Each row was made from one walk, in order. Every step used is in the known rows, and no mark comes twice. Write each row's walk.
Known rows
belo/gitaf/feme/luva/rubu/fupi: [ 1.10 -1.35 -0.03  0.47  1.11  2.20 -0.24  0.97 -0.77 -1.45  0.47 -3.87
  1.20  3.79  4.27 -4.69  2.75 -0.29 -4.54 -5.39 -1.47 -2.82 -1.44]
rubu/fupi/bofizer/luva/belo: [-0.45  0.53  1.35 -0.01  2.08 -0.44  0.80  2.97 -2.71 -1.37 -2.00 -1.25
 -0.45 -1.84  4.87  1.91 -1.11 -0.44 -0.50  2.38 -1.98  2.12 -2.91]
rubu/luva/belo/fupi: [-2.98 -1.44  0.57 -0.06 -1.74  0.22 -0.61  0.91  0.88  0.85 -3.78 -0.70
  0.80  0.78 -5.00 -0.54 -1.38 -1.66 -2.70 -1.46  1.29 -0.36 -1.99]
feme/luva/rubu/fupi/belo: [ 1.80 -1.03  1.96 -1.35 -0.47  0.48 -0.36 -0.08  0.40 -1.88  4.94 -1.04
 -2.43 -3.27  1.75 -1.26  1.44 -1.06 -1.31 -5.03 -0.97 -1.02  3.32]
melu/luva/belo: [ 3.41 -0.68  0.88 -0.91  1.17  2.10 -0.92  1.23  1.63  1.76 -1.47  1.06
 -1.02  2.21  0.43  0.63 -1.72  0.29  1.17  3.13 -0.28  1.62  0.69]
gitaf/feme/luva: [ 1.88 -1.99 -0.10 -0.81 -1.50  2.73  1.35 -0.24  3.81  2.37  0.61  1.97
 -0.09  5.10 -1.16 -4.69  0.63 -0.24 -1.94 -3.95  2.02 -2.10 -2.62]
feme/luva: [ 2.55 -0.93  0.17 -0.78 -3.13 -1.02 -0.34 -0.43  3.08  2.33  1.36  2.06
 -0.78  3.45 -2.10 -3.08  0.64  0.09  2.54 -3.71  1.76 -2.63 -0.17]
fupi/belo/gitaf/bofizer/luva: [-1.20  0.97 -0.41  0.84  0.47 -0.12 -0.04 -5.29  0.94  2.42  2.48  0.62
  0.51 -1.83  1.42  4.01  0.00  1.38  3.03  4.39 -1.25  1.36  5.78]
rubu/fupi: [ 1.28 -0.62 -0.48 -1.46  0.47 -2.39 -0.91 -1.90 -2.49  1.89 -2.60  2.50
 -0.61 -0.86  0.81 -1.89 -0.19 -2.38 -0.04 -2.47  2.72 -1.81 -0.96]
melu/fupi/bofizer/luva/rubu/gitaf: [-1.22  2.54 -0.27  0.49 -1.15 -3.28  1.24  3.89 -6.09 -5.84 -0.95  3.84
 -1.37 -4.74 -2.72  2.91 -1.44  0.42  1.98  1.06  2.80  2.02  0.61]
rubu/gitaf/feme/luva/belo: [ 2.41 -0.15  1.53  0.56 -1.88  3.67  2.84 -0.33  4.48  0.85 -2.37  3.63
  1.61  5.76 -0.04 -1.44 -1.00  0.05 -0.34 -3.52  1.91 -0.58 -1.72]
belo/fupi/bofizer/luva/rubu/gitaf: [ 0.01  3.09 -0.46  1.36  0.72 -3.12  2.12  3.91 -3.31 -5.50  1.34  3.75
  0.94 -4.32 -6.83  0.52 -3.56  0.77  1.45  2.18  3.27  0.35 -1.78]
fupi/bofizer/luva/belo/gitaf: [-1.71  1.58  0.44  1.43  0.41 -0.14 -0.35  4.53  0.16 -0.85 -0.81 -3.02
  2.28  0.11  3.09  3.72  0.26  2.48  3.19  4.71 -3.29  2.02 -2.27]
luva/belo/fupi: [-1.43 -1.39 -0.10 -1.15 -0.36 -0.49 -0.42  1.90  1.69  2.19 -4.14  0.76
  0.74  2.69 -4.40 -2.08 -0.58 -1.61  0.94 -1.80  0.71 -0.96 -2.92]
bofizer/luva/belo/gitaf/feme: [-2.14  0.33 -0.46  1.21  3.33  1.73  1.38  1.41  2.40  1.75 -3.80 -2.80
  3.02  4.08  3.81 -0.38  2.16  1.00 -1.52  4.29 -1.78  0.93 -3.47]
fupi/bofizer/luva/rubu: [ 0.60  1.59 -0.82  0.20  0.51 -3.24 -0.15  3.69 -2.05 -3.34  3.63 -1.76
 -2.19 -3.92 -1.25  1.14 -0.81  1.71  1.35  3.89 -0.94  1.31 -1.20]
fupi/belo: [ 0.56 -0.69  0.15 -2.01 -1.33 -0.20 -0.64 -1.49  2.16  2.03  2.48  3.45
 -0.51 -4.24 -2.76  1.45  0.48 -0.63  2.62 -0.29  2.17  0.49  1.77]
luva/rubu: [ 1.57  0.30 -1.35 -0.83 -0.97 -3.70 -1.89  0.10 -0.28 -0.03  1.01 -1.02
 -2.28 -1.31 -3.02 -1.53  0.80 -0.17  1.94 -0.61  0.41 -1.17  0.23]
rubu/gitaf/bofizer/luva: [ 2.03  3.30 -0.91  1.53 -0.32 -3.48  2.50 -6.98 -0.93  1.69 -1.42  6.14
 -0.56  0.41 -2.05  2.11 -3.56  0.51  4.00  3.38  3.85  0.31  3.94]
rubu/luva: [-0.32 -0.14 -0.70 -0.40 -2.70 -1.87 -1.27 -1.97 -0.40  0.93 -0.62  1.25
 -0.41 -1.76 -3.39  0.40 -0.85 -0.63 -0.97 -0.52  3.39 -0.54  0.01]
rubu/fupi/belo: [ 0.39 -0.91  1.00 -2.23  0.31 -0.06 -0.71 -2.07 -0.94  1.38  0.60  3.30
 -0.38 -5.12  0.92  0.71  0.18 -2.46 -0.07 -1.98  2.24 -0.10  1.61]
fupi/belo/gitaf/bofizer: [-0.45 -0.44 -0.62 -0.06 -2.28  0.96 -1.84 -5.71  1.19  2.88  1.95  1.35
  0.36 -1.43  0.18  3.80 -0.22  0.45  3.88 -0.04 -1.12  0.24  5.86]
rubu/fupi/belo/gitaf/feme/luva: [ 0.08 -2.17  1.64 -0.69  0.69  5.90  0.84 -0.46  1.62  0.48  1.67  0.73
  2.70  0.79  4.52 -1.79  2.44 -1.09 -3.80 -5.05  0.18 -1.15  0.15]
luva/rubu/fupi/belo/gitaf/feme: [-1.21 -1.16  0.12 -0.77  2.90  2.76 -1.04  0.12 -1.92 -1.59  1.49 -2.26
  1.37 -3.68  3.68 -0.24  2.94 -1.21 -4.29 -1.82 -1.14  0.14  0.42]
feme/luva/belo: [ 1.56 -0.98  1.17 -0.29 -2.93  0.72 -0.12  0.83  4.71  2.16 -0.63 -1.05
 -0.98  5.35  0.63 -1.75  0.74  0.46  2.31 -3.38 -1.51 -0.99 -0.52]

Write each row's walk
[-0.08 -0.17 -0.01  0.03  0.09  0.14 -2.36 -5.06 -2.84 -0.48  2.15 -2.75
 -1.32 -3.83  3.57  2.78  0.60 -0.77  0.29 -1.81 -3.51  0.20  6.61] => luva/rubu/fupi/belo/gitaf/bofizer
[-0.29 -0.01 -0.60  0.99 -2.16 -0.04 -2.01 -4.15  1.40  3.71 -3.14 -2.44
  0.33  4.65  2.49  2.55 -0.28  0.77  3.87  0.19 -3.81 -0.06  2.74] => luva/belo/gitaf/bofizer
[-0.30  0.89  0.10 -0.04  1.52 -2.25  0.93  0.43  2.09  2.21 -2.45 -0.81
 -0.63  1.57  0.97  0.29  0.53  0.38  2.01  4.05 -0.70  1.08 -1.27] => bofizer/luva/belo
[-0.73 -0.92 -0.66 -1.36 -1.78 -0.49 -0.73  3.56 -1.37 -0.58  0.07  3.78
  0.85 -1.50 -6.87 -1.00 -2.59 -0.91  1.45 -2.18  2.51 -1.00 -3.71] => belo/fupi/bofizer
[-2.83 -1.23 -0.14  0.91 -0.71  3.62 -1.10  0.38  1.51  0.62 -3.79 -3.88
  3.18  2.44  1.90  1.17  1.01  0.09 -4.71  0.47 -0.91  0.59 -2.46] => rubu/luva/belo/gitaf/feme
[ 1.27  2.72 -0.52  1.22  1.50 -0.26  2.49  2.71 -2.32 -4.55  1.76  2.64
  0.41 -3.52 -2.05  1.24 -2.44  1.45 -1.17  3.55  2.39  1.78 -2.53] => fupi/bofizer/luva/rubu/gitaf/feme
[-2.16  0.09  0.08  1.50  2.07  3.43  0.76  4.40  0.62 -0.79 -1.42 -3.08
  3.27  1.90  4.03  1.97  0.47  2.12 -1.21  4.56 -3.05  2.45 -5.02] => fupi/bofizer/luva/belo/gitaf/feme
[-3.26 -3.46  0.85 -1.44 -2.22  6.31  0.51  1.68  1.81  0.69 -0.08  2.16
  1.63  2.29  1.12 -0.60  3.68 -0.74 -2.41 -5.52  0.79 -0.34  0.82] => melu/fupi/belo/gitaf/feme/luva
[ 0.41  0.19 -1.82  0.43 -2.31 -1.61 -2.07 -5.57 -0.20  3.24 -1.26  0.45
  0.35  2.90 -0.22  1.43 -0.52  0.27  3.72 -0.39 -0.58 -1.41  3.18] => belo/gitaf/bofizer
[ 1.10 -2.30  1.71 -1.42  1.00  4.18  0.92 -0.06  1.00 -1.35  4.13 -1.10
 -1.73 -1.43  2.61 -3.07  1.90 -1.60 -5.65 -5.24 -0.85 -0.58  0.62] => gitaf/feme/luva/rubu/fupi/belo
[ 2.69 -0.61  1.31 -0.38 -2.11 -0.14 -1.10  3.17 -2.49 -3.69  3.70 -2.19
 -2.31 -1.41  1.91 -1.75 -0.40 -0.12 -0.76 -5.36 -2.00 -1.35 -0.66] => feme/luva/rubu/fupi/bofizer
[ 2.11 -1.59 -0.43 -0.25 -0.95  1.43  0.46  1.18  2.86 -0.26  2.50 -1.79
 -1.90  3.91 -1.29 -4.83  1.57  0.29 -2.68 -3.88 -0.40 -1.62 -1.72] => gitaf/feme/luva/rubu
[ 1.06  1.04 -0.87  0.76  2.58 -4.01  0.28 -5.34 -4.14  0.00 -0.24 -2.17
 -4.12 -0.86  2.89 -0.79 -0.97 -1.08 -1.41  1.63 -1.67 -0.19  3.24] => gitaf/bofizer/luva/rubu/fupi
[-1.25  1.40  0.37  0.46  3.96 -1.84 -0.44  0.15 -2.48 -2.30  2.77 -2.94
  0.56 -5.80  4.03  1.38  2.82 -0.23 -0.67  2.64 -1.58  0.57  2.96] => bofizer/luva/rubu/fupi/belo/gitaf
[-1.53  0.70 -0.77  0.19  1.47 -2.53  0.47  5.09 -2.56 -3.71  2.47 -0.65
 -0.83 -3.01 -5.50 -1.33 -1.58  0.55 -0.44  2.25  0.19  0.08 -2.95] => belo/fupi/bofizer/luva/rubu
[-0.98 -0.45  0.52 -0.03 -2.89 -0.33 -1.29 -0.71  1.27  1.10 -2.69 -1.77
 -0.37 -0.22 -0.79  1.74 -0.52 -0.37 -1.02 -0.01  0.19  0.81 -0.24] => rubu/luva/belo
[ 0.69  1.48 -1.28  0.27  2.10 -4.84  0.03  0.48 -0.42 -0.61  1.46 -1.54
 -2.33 -1.44 -1.67 -1.37  0.85  0.68  1.28  3.54  0.29 -0.16  0.12] => bofizer/luva/rubu
[-2.83 -0.42 -0.70 -1.04 -1.09 -1.75  0.52  3.64 -4.15 -1.35 -1.70  3.39
 -1.62 -2.22 -1.23  1.39 -0.18 -0.38  1.05  1.26  1.91  1.51 -1.76] => melu/fupi/bofizer/luva
[-2.89 -1.31  1.00 -0.22 -2.95  1.94 -1.05  4.07 -0.71 -2.12 -1.63 -1.08
  0.94 -1.90 -4.78  1.79 -3.09 -0.54 -2.59 -1.08  0.07  1.20 -3.37] => rubu/luva/belo/fupi/bofizer
[ 1.80  3.79 -0.40  1.34 -0.07 -3.88  1.16  2.35 -2.87 -5.00  2.42  2.75
 -0.29 -4.96 -2.77  2.96 -2.61  2.17  3.13  3.57  2.14  1.28  0.09] => fupi/bofizer/luva/rubu/gitaf
[-0.79  2.23  0.26  1.76  0.39 -1.54  2.94 -4.11  0.18  1.46 -4.73  4.29
  0.53  2.99 -3.58  1.26 -4.10 -0.46  2.01  2.27  1.78  0.63  1.90] => rubu/gitaf/bofizer/luva/belo/fupi
[-1.53 -1.66  0.38 -1.24  2.29  4.07 -0.37 -1.17 -0.72  0.81 -0.52  1.53
  3.13 -2.56  3.71  0.13  1.81 -1.78 -3.52 -1.78  1.12 -0.12 -0.67] => rubu/fupi/belo/gitaf/feme
[-1.88  0.11  0.31  0.94 -2.53  0.01 -2.29  0.10  0.91  0.58 -2.87 -3.75
  2.39  0.83  1.03  2.81  0.85  0.73 -0.22  0.65 -1.26  0.31 -0.02] => rubu/luva/belo/gitaf
[ 1.89  3.91 -0.85  1.25  1.18 -5.39  1.64 -0.77 -1.25 -2.49  0.42  2.83
 -0.57 -2.56 -2.95  0.43 -0.72  1.11  2.78  3.50  3.38  0.09  1.39] => bofizer/luva/rubu/gitaf
[ 0.98  1.33 -1.75  0.91  0.92 -4.23  0.08 -4.63 -0.94  0.77  1.63 -1.77
 -4.18  0.31 -0.58 -0.09 -0.80  0.77  1.53  3.69 -1.76  0.21  3.77] => gitaf/bofizer/luva/rubu
[ 0.82 -1.54 -0.28  0.38 -1.32  3.18  0.35  0.45  3.46  1.78  0.20  0.09
  2.72  6.35  0.82 -3.64  2.22  0.80 -0.98 -3.56  0.92 -2.55 -2.27] => belo/gitaf/feme/luva
[ 0.71  1.24 -0.65  0.07  3.54 -4.69  0.21 -0.28 -3.62 -1.40 -0.25 -1.84
 -2.04 -2.31  2.05 -2.29  0.76 -0.98 -1.44  1.77  0.39 -0.67 -0.12] => bofizer/luva/rubu/fupi
[-0.08 -1.45  0.74  0.13 -0.55  4.40 -0.13  1.64  3.76 -1.09  5.50 -2.75
  1.08  0.47  1.00 -1.26  3.44  1.39 -1.83 -3.07 -2.11 -0.70  1.31] => fupi/belo/gitaf/feme/luva/rubu
[-0.43 -1.01 -1.68 -0.12  0.42  1.28 -0.51 -0.24  1.08  2.23 -2.25  0.75
  2.99  3.00 -0.13 -1.71  1.47 -0.09 -0.69 -0.50  1.59 -1.40 -3.06] => belo/gitaf/feme
[-1.50  1.15  1.20  1.16  2.33  0.14 -0.10  3.53 -2.78 -1.73 -2.40 -3.35
  2.39 -0.93  6.63  2.56  0.08  0.68  0.62  2.81 -3.35  1.59 -2.42] => rubu/fupi/bofizer/luva/belo/gitaf
[ 1.06 -2.40  1.09 -0.43 -1.24  4.12  1.30  1.14  5.29  2.60 -1.44 -1.04
 -0.09  6.82  1.66 -3.20  1.20 -0.21 -1.97 -3.41 -1.15 -0.67 -3.02] => gitaf/feme/luva/belo
[-1.04  1.39 -0.73  1.41  0.84 -1.30 -0.62 -3.96  0.09 -0.17  4.32 -3.16
 -1.21 -3.11  1.38  3.59  0.77  1.80  2.12  4.32 -3.48  1.48  6.52] => fupi/belo/gitaf/bofizer/luva/rubu
[ 2.22 -1.93  0.43 -0.60  0.98  1.82  0.60  0.40 -0.46 -0.81  0.92 -1.85
 -1.74  2.94  2.47 -5.93  1.42 -1.64 -5.54 -5.84 -0.34 -2.35 -2.20] => gitaf/feme/luva/rubu/fupi
[-1.90 -0.21 -0.42  0.77  0.98 -0.81  1.73 -2.85  1.34  2.95 -3.55 -0.15
 -1.31  4.06 -2.11 -0.68 -2.27 -0.86  0.37  2.33 -1.31  0.28  0.51] => gitaf/bofizer/luva/belo/fupi
[ 0.79  0.94 -1.68  0.49  0.23 -3.12  0.68 -5.84 -0.01  3.46 -0.38  1.59
 -2.45  1.72 -0.52  0.37 -1.68  0.14  2.22  3.74  0.47 -0.14  2.68] => gitaf/bofizer/luva
[-0.61  0.10 -0.03 -0.98 -1.06  0.31 -1.86 -0.78  1.73  1.49  2.02  1.70
  2.19 -3.16 -0.91  2.58  1.88  0.29  3.88  0.10  0.95 -0.21  2.33] => fupi/belo/gitaf
[ 1.37 -1.45  1.31 -0.75  0.77  4.25 -0.59  5.78 -0.59 -1.37 -0.67  1.89
  0.50  0.49 -3.70  0.62 -4.35  0.12 -0.24  1.66 -0.45  1.89 -2.34] => melu/luva/belo/fupi/bofizer
